What can hang from each mark
zeraf: misume zupedu
suzo: pumeb zupedu
bazi: misume sime
misume: bazi zeraf
pumeb: suzo
sime: bazi befakel
zupedu: bazi suzo
befakel: pumeb

Every row comes from one small tree of marks. The marks that hang from a mark follow it in brackets, in alphabetical order. Every link used is in the known rows. Which tree was each row made from?
Known rows
bazi{misume{zeraf} sime{befakel}}: [ -8.1 -18.5  -0.5 -21.6  -2.7  12.7   1.6 -13.8 -16.9 -18.7  26.8 -18.5
  36.1  -8.5   4.6  24.6   0.6  -2.7 -11.6  14.2 -14.4   9.2  11.0]
misume{zeraf{zupedu{bazi{sime} suzo}}}: [-14.7  -4.6  -5.7  10.3 -18.1  15.6  -7.9 -14.9 -26.4 -28.1   4.7   4.7
 -13.0 -14.2 -12.3   3.8  -2.8   2.2  -5.9  -1.8  -1.6  11.8 -30.0]
pumeb{suzo{zupedu{bazi}}}: [  2.0   3.8   0.0   8.3  16.6  32.9   2.2   0.0  -0.6 -30.5   6.7  -7.7
  -1.5   1.8 -12.0  -0.7  -1.3   6.1  -3.2   3.7  19.2   0.4 -35.5]
suzo{pumeb zupedu}: [  0.7 -14.2   6.1  10.2 -28.4  16.3  -6.5   8.4  -5.3 -16.8  -8.2  -3.4
  30.7  13.2 -14.5 -11.3 -11.0  21.7  -1.9   5.4   6.3  -6.8 -30.9]
misume{bazi zeraf{zupedu}}: [-29.7 -14.0  -8.1  14.7 -26.1  27.4  -2.1 -19.9 -18.9  -4.1  -6.5  33.5
   5.0  -3.9 -18.2 -17.0   4.0  -3.6  -7.0   0.5 -17.7   0.1 -30.1]
bazi{sime}: [  1.8  -1.3   2.1  -9.4  -5.9  -5.1   0.0  -9.1  -9.7 -17.2  13.8 -11.6
  22.7  -6.2   3.8  24.9  -7.2  -0.1  -5.4  -2.2   3.0  -4.9  10.4]
pumeb{suzo{zupedu{bazi{misume sime}}}}: [  1.5   3.5   1.9   3.4  15.2  38.2   3.9  -3.6  -4.0 -35.3  16.4 -15.9
   5.2  -2.7  -9.4  10.0  -1.7   5.9  -5.8   4.9  19.4  -0.9 -25.9]
bazi{misume sime{befakel}}: [  3.1  -7.3   4.7 -25.0   3.8   5.4   2.9 -11.3  -8.4 -15.0  26.4 -21.6
  37.1 -10.5   4.9  29.2  -0.8   2.9  -8.0  11.5  -9.6  -1.4  22.0]
zupedu{bazi suzo}: [  0.8  29.6   7.8  -4.2  -3.0  16.9  -0.1  -2.4 -15.2 -29.5   3.3  -3.2
 -33.8 -14.2 -14.4  -3.5  -4.6   5.5   4.3  -3.5   8.3   7.7 -14.7]
zeraf{misume zupedu{suzo{pumeb}}}: [  9.7  -5.2   1.7   4.6   7.8   2.5  -8.3  -9.8  -2.0 -27.1 -11.0  -5.0
   9.8 -25.5 -14.8  -5.2  10.3  28.2   2.7   2.7   0.4  -7.1 -31.4]
misume{bazi zeraf}: [-30.4 -12.3  -5.6   4.0 -20.0  29.0   4.1 -13.3 -15.5  -1.8  -3.8  28.6
   9.7   4.4 -12.0 -20.6   4.8 -10.8  -5.9   4.0 -18.2   5.9 -18.7]
befakel{pumeb{suzo{zupedu{bazi{sime}}}}}: [  0.3  -7.7  -1.0   7.0  -3.4  19.4   0.2   0.4   3.0 -12.8  -6.9 -33.5
 -22.9  -7.6  -5.6  22.8  -7.0   6.4  -4.8   7.7  -1.0  -1.6 -73.3]
suzo{zupedu{bazi}}: [ -7.4   6.6   6.8  13.4 -10.8  13.4   1.1   2.7 -11.2  -6.7   4.3  -2.2
 -15.9   6.3  -9.9   3.5 -18.2   7.6   3.0  -0.3  -1.0   6.2 -18.4]
zupedu{bazi{sime} suzo{pumeb}}: [  9.9  18.2  12.9 -12.5 -22.1  20.5  -2.2  -0.6 -21.2 -49.7   5.6 -11.8
  -0.4 -14.8 -16.3   1.0  -6.1  13.0  -1.1  -2.8  14.0   0.0 -21.7]
zeraf{misume{bazi{sime}} zupedu{suzo}}: [ -4.4   5.1   1.8   0.2   8.1   7.8  -2.8 -26.9  -9.1 -27.2  -2.6   6.4
  16.8 -30.4 -17.7   5.7   6.0  20.4   0.5   0.0  -8.9 -12.6 -18.6]
pumeb{suzo}: [  7.5  -1.0  -5.0  -1.1  23.7  23.9   1.5  -2.1   7.3 -25.5   3.6  -5.6
   9.5  -2.7  -5.2  -3.4  11.8   1.4  -5.5   4.1  20.1  -3.6 -22.1]
misume{zeraf{zupedu}}: [-15.3 -18.6 -10.6  15.4 -14.3   9.1  -7.9 -10.7 -15.6  -7.1  -2.1   9.3
  -5.3  -5.1  -6.8  -3.1   2.0  -0.2  -6.2   0.6  -6.6   9.4 -25.8]
bazi{misume{zeraf{zupedu}} sime{befakel}}: [ -8.2 -19.7  -2.4 -13.5  -5.9  11.6  -2.6 -18.3 -19.5 -20.8  25.0 -14.7
  32.5 -14.2   0.2  27.4   0.4   3.0 -12.4  11.7 -13.8   5.2   2.5]
sime{bazi{misume} befakel}: [  7.5 -21.3   3.6 -12.4   3.9   7.9   1.8  -6.7  13.5  -2.8  -6.3 -21.8
  26.7   9.3  -4.2  -9.8   6.1   5.4   1.9  19.7 -26.6   5.3 -22.9]
zupedu{bazi{sime}}: [  3.4   7.0  10.2  -4.6 -10.8   6.0   6.7   1.8 -13.6 -13.3  11.5  -7.4
 -17.6  -6.2  -0.5  12.9  -9.1  -4.2   0.0  -5.3  -0.5   6.0  -7.3]
zeraf{misume}: [  4.6 -10.0   3.3  -5.9  24.3  -6.2   6.7   1.3   8.4   1.9  -2.5  -9.4
   5.4  -8.2   5.0  -2.0   8.4   5.1   5.0   5.9 -11.4   5.7  -3.7]
befakel{pumeb{suzo{zupedu}}}: [ -0.7  -9.6  -4.6   8.8   0.5  17.9  -2.1   0.8   8.2  -6.8 -12.0 -29.9
 -18.6  -4.8  -5.7  15.9  -3.0   7.5  -4.5   9.5  -0.4  -3.3 -73.1]
bazi{sime{befakel{pumeb}}}: [  5.4 -12.1   0.2 -17.3  -4.6 -15.1  -2.3  -8.1  -4.0 -11.6   4.3 -21.0
  25.2  -7.6   2.3  29.6  -7.9   4.6  -7.1   8.2 -15.1  -3.6 -20.1]
misume{bazi zeraf{zupedu{suzo{pumeb}}}}: [-26.6  -8.5  -6.7  11.2 -31.5  34.4  -6.5 -21.3 -22.5 -21.8  -9.8  31.3
  12.4  -7.6 -25.7 -23.0   5.5   5.1  -7.7   1.7 -10.4  -2.8 -38.7]

Which tree is each row?
[ -2.4 -13.8   5.1 -14.9  12.6  -1.5   9.3  -9.0   4.9   0.3  -5.6  -5.8
  20.5 -11.5  -1.3   3.9   5.8   5.4   0.9  10.5 -27.7  -2.6 -23.0]
zeraf{misume{bazi{sime{befakel{pumeb}}}}}
[  1.3   4.3   1.2   6.5  16.7  39.6   3.8  -0.6  -1.2 -29.3  11.3 -11.7
  -2.4   0.0 -11.1   1.9   0.6   6.2  -3.8   5.7  18.5   1.4 -29.8]
pumeb{suzo{zupedu{bazi{misume}}}}
[  8.8 -29.1  -2.4  -2.0   3.0   7.3  -2.6  -5.2  20.5  -9.8 -24.4 -34.2
  14.8  10.5 -10.5  -3.9  -0.3  11.3   0.2  22.2 -25.9   1.9 -84.5]
sime{bazi befakel{pumeb{suzo{zupedu}}}}
[  7.9  19.5  11.5  -6.2 -17.8  23.5  -2.1   5.7 -14.5 -37.2  -4.0  -4.0
 -17.2 -10.5 -18.6 -16.0  -1.1  13.5   2.7  -1.2  12.6   3.7 -28.7]
zupedu{bazi suzo{pumeb}}
[  6.4   8.2   5.3   6.6  14.7   4.0  -2.1  -9.8  -7.2 -22.8  -4.6  -4.1
 -24.9 -29.8 -13.5   0.4   4.8  20.0   6.4  -1.5  -4.5   2.9 -32.5]
zeraf{misume zupedu{bazi suzo}}
[  3.8  -9.0  13.1   7.3 -36.1  20.8  -2.0   9.8 -15.2 -26.9   0.1  -8.2
  18.0   8.8 -15.1  -1.6 -17.5  18.7  -1.9   1.6   5.6  -2.6 -35.6]
suzo{pumeb zupedu{bazi{sime}}}
[ -9.3 -23.8  -1.4 -19.8  -9.0  11.7   1.0 -12.2 -13.6 -11.8  19.6 -30.2
  22.4 -11.7   5.1  32.4  -0.8  -1.9 -12.2  17.1 -21.9   9.2 -14.5]
bazi{misume{zeraf} sime{befakel{pumeb}}}
[  2.6  -8.8  12.3  11.3 -32.9  23.2  -1.9  14.6 -10.5 -18.1  -7.0  -2.3
   8.8  11.8 -16.7 -14.0 -13.8  18.7   0.7   2.8   4.5  -0.6 -41.4]
suzo{pumeb zupedu{bazi}}
[  6.1  20.1  14.4  -9.9 -17.2  37.3   1.1   4.9 -15.4 -35.7   6.3 -11.1
 -19.3 -14.9 -16.5 -10.6   2.8  13.6   1.6   2.6  11.3   4.9 -18.3]
zupedu{bazi{misume} suzo{pumeb}}
[  2.2 -11.6   4.1 -22.8  -3.3   4.4   2.2  -9.5  -5.5  -8.2  18.3 -33.2
  21.3 -13.9   5.4  36.8  -2.3   3.7  -8.6  14.1 -17.2  -1.2  -4.6]
bazi{misume sime{befakel{pumeb}}}
[  1.1  -8.3  14.2   8.3 -32.1  32.7   0.1  13.8 -10.7 -16.7   0.2  -9.1
   5.8   8.6 -15.4 -10.1 -11.2  18.7  -0.1   5.6   3.7   0.4 -33.0]
suzo{pumeb zupedu{bazi{misume}}}
[  7.1  -8.4   5.6  11.4  11.1  -1.0   2.2  -2.1  -2.1  -2.9  -5.4  -1.8
 -25.0 -21.5  -5.9   0.5   5.0  13.1   5.9  -1.5 -11.9   4.2 -32.8]
zeraf{misume zupedu{bazi}}
[  8.6 -29.1  -0.1  -5.7  -6.8  -7.0  -1.9  -3.0  19.3   5.0 -27.2 -30.2
   7.7   9.3  -5.4  -4.4  -0.9   7.3   2.6  19.6 -35.5   3.7 -71.3]
sime{bazi befakel{pumeb}}
[ -4.7 -14.0  11.8  10.3 -34.8  35.7  -0.3  12.4 -15.1 -18.4   0.7  -7.3
   4.5   9.6 -15.5 -12.4 -10.4  16.1  -1.7   6.9   1.4   5.5 -37.0]
suzo{pumeb zupedu{bazi{misume{zeraf}}}}
[ -3.1 -10.3   2.3   4.9   5.3   2.7   1.7 -19.0  -3.7  -7.0  -3.5   9.8
  16.1 -22.0 -10.0   5.8   6.2  13.8   0.1  -0.2 -16.3 -11.7 -20.9]
zeraf{misume{bazi{sime}} zupedu}
[  6.3 -13.4  -2.0  -7.2   8.4   3.0  -1.8   2.3   7.0  -6.3 -10.1 -17.7
  -2.0  -1.5  -7.7   6.1  -1.7   9.7  -3.6  16.5 -17.3   3.2 -62.5]
sime{befakel{pumeb{suzo{zupedu{bazi}}}}}
[  2.7   3.4   0.4   5.6  14.0  31.8   2.1  -3.2  -3.4 -35.8  11.8 -11.4
   6.2  -0.5 -10.8   7.6  -3.6   6.5  -5.1   2.9  19.5  -1.2 -31.2]
pumeb{suzo{zupedu{bazi{sime}}}}
[  1.9   7.8  13.1  -8.9  -9.2  19.3   9.8   0.9 -14.6 -11.8  21.8 -15.9
 -19.2 -10.7   1.5  18.2  -5.4  -4.6  -1.2  -1.3  -1.8   7.4   4.4]
zupedu{bazi{misume sime}}
[-15.0  -4.2  -6.7  13.8 -15.6  17.6  -7.7 -11.6 -23.3 -22.3   0.1   8.1
 -20.8 -12.2 -13.8  -5.0  -0.3   2.5  -4.3  -1.1  -3.1  13.2 -33.0]
misume{zeraf{zupedu{bazi suzo}}}
[  2.4  29.0   9.2 -11.1  -6.5  13.3  -0.1  -8.9 -21.5 -42.2  12.9 -10.9
 -17.9 -18.7 -11.3  13.4  -9.4   4.9   0.6  -5.0  10.2   4.6  -4.9]
zupedu{bazi{sime} suzo}
[  7.7 -12.8  -1.5 -17.6   3.9  -6.7  -1.9  -8.4  -1.8 -20.0   5.3 -22.6
  28.5  -8.7   0.9  28.0  -3.6   4.6  -8.9   9.7  -8.3  -4.7 -28.1]
bazi{sime{befakel{pumeb{suzo}}}}
[ -1.3 -13.6   1.7  -0.2   8.4  -1.9   0.8 -19.5  -2.8  -7.3  -4.8  10.1
  23.8 -20.9 -10.7   3.9   7.0  15.4  -0.5   3.6 -21.6 -11.1 -22.1]
zeraf{misume{bazi{sime{befakel}}} zupedu}
[ -9.7  -1.3   3.1 -14.1 -10.8   8.6   4.4 -16.3  -7.9  -8.9   3.4  17.2
  38.6  -1.7 -10.1   1.5  -1.5  -0.9  -5.5   3.6 -16.8 -11.7   0.2]
misume{bazi{sime{befakel}}}
[  7.4  10.1   5.3   6.9 -22.9  12.4 -10.5  -9.5 -19.5 -37.8  -0.1  -0.9
  -6.0 -22.1 -20.0   5.8  -4.9  20.7  -2.4  -7.4  11.3  -8.2 -33.3]
zeraf{zupedu{bazi{sime} suzo{pumeb}}}
[ -0.4  -6.8  -1.6  10.1  -1.9  21.2   0.4   3.6   6.1  -7.2 -11.8 -29.4
 -29.5  -5.4  -6.7  14.4  -4.4   6.2  -3.2   8.2  -1.6   0.0 -77.4]
befakel{pumeb{suzo{zupedu{bazi}}}}
[  2.5  17.7   2.7   7.9 -12.6   8.4  -8.9 -15.5 -20.4 -32.4   5.1   0.1
 -18.3 -24.6 -17.1  14.9  -7.2  14.7  -1.3  -8.8   8.1  -5.1 -21.5]
zeraf{zupedu{bazi{sime} suzo}}
[  5.5  10.6   5.8   8.7 -19.8  25.0  -8.4  -6.4 -15.6 -28.0  -0.5  -0.1
 -20.5 -22.2 -20.4  -1.9   1.6  20.4  -0.6  -3.0   8.8  -4.6 -30.6]
zeraf{zupedu{bazi{misume} suzo{pumeb}}}
[-29.2 -12.8  -3.6  -2.5 -24.8  24.9   4.2 -19.9 -22.0 -13.8   6.0  20.8
  26.7   0.1  -9.5  -3.4  -0.1 -11.5  -9.5   2.3 -16.2   2.2 -10.5]
misume{bazi{sime} zeraf}
[  6.0 -28.2   2.5  -9.7  -5.6   6.5   1.1  -4.5  18.1   7.0 -17.7 -38.9
   7.1   5.1  -3.4   0.1   3.2   7.1   1.5  23.5 -37.1   5.3 -60.0]
sime{bazi{misume} befakel{pumeb}}
[-14.3 -14.8  -6.1  17.0 -17.8  13.9  -4.6  -6.5 -19.2  -8.8  -0.8   9.9
 -22.3  -6.3  -8.4  -4.8  -0.1  -2.6  -4.5  -1.1  -7.7  14.3 -34.1]
misume{zeraf{zupedu{bazi}}}
[  2.9  25.3  11.0 -22.1   0.4  21.1   1.9 -10.4 -20.7 -40.6  21.7 -18.8
  -7.2 -21.8 -10.2  16.6  -4.5   7.2  -1.4   4.5   2.0   6.8   1.5]
zupedu{bazi{misume sime{befakel}} suzo}
[ -4.6  -0.8   6.9   5.5 -14.4   5.9  -0.2  -1.0 -12.4 -10.3   4.5 -15.3
  -6.5   1.6  -8.4  20.1 -22.8   9.3  -0.6   4.4 -10.0   4.2 -34.4]
suzo{zupedu{bazi{sime{befakel{pumeb}}}}}
[  4.9  20.7   7.9 -16.5  -6.1   6.8  -1.8  -8.1 -17.9 -37.7   6.5 -18.5
 -16.0 -19.5 -11.8  17.2  -9.9   8.5  -0.6   2.3  -2.6   5.4 -27.5]
zupedu{bazi{sime{befakel{pumeb}}} suzo}
[-11.0  -9.8  -1.8   2.7 -13.5  32.0  -4.3  -8.7 -14.6 -16.0   9.8  -7.0
   1.7 -12.1  -7.8   0.0   8.0   6.2  -6.5   7.5  -0.2   5.8 -10.9]
bazi{misume{zeraf{zupedu{suzo{pumeb}}}}}
[  7.3  19.0  16.2 -16.2 -21.6  33.7   1.0  -1.6 -21.9 -48.0  15.1 -19.7
  -3.1 -19.2 -13.7   6.8  -2.5  12.8  -2.1   1.2  13.1   1.1 -10.6]
zupedu{bazi{misume sime} suzo{pumeb}}
[-11.9 -19.0  -6.1   8.5 -15.9   7.5  -5.8 -10.0 -21.5 -14.1   3.2   7.5
  -5.2  -7.5  -7.9   2.4  -2.1  -0.4  -6.9   1.7 -11.9  13.0 -33.5]
misume{zeraf{zupedu{bazi{sime{befakel}}}}}
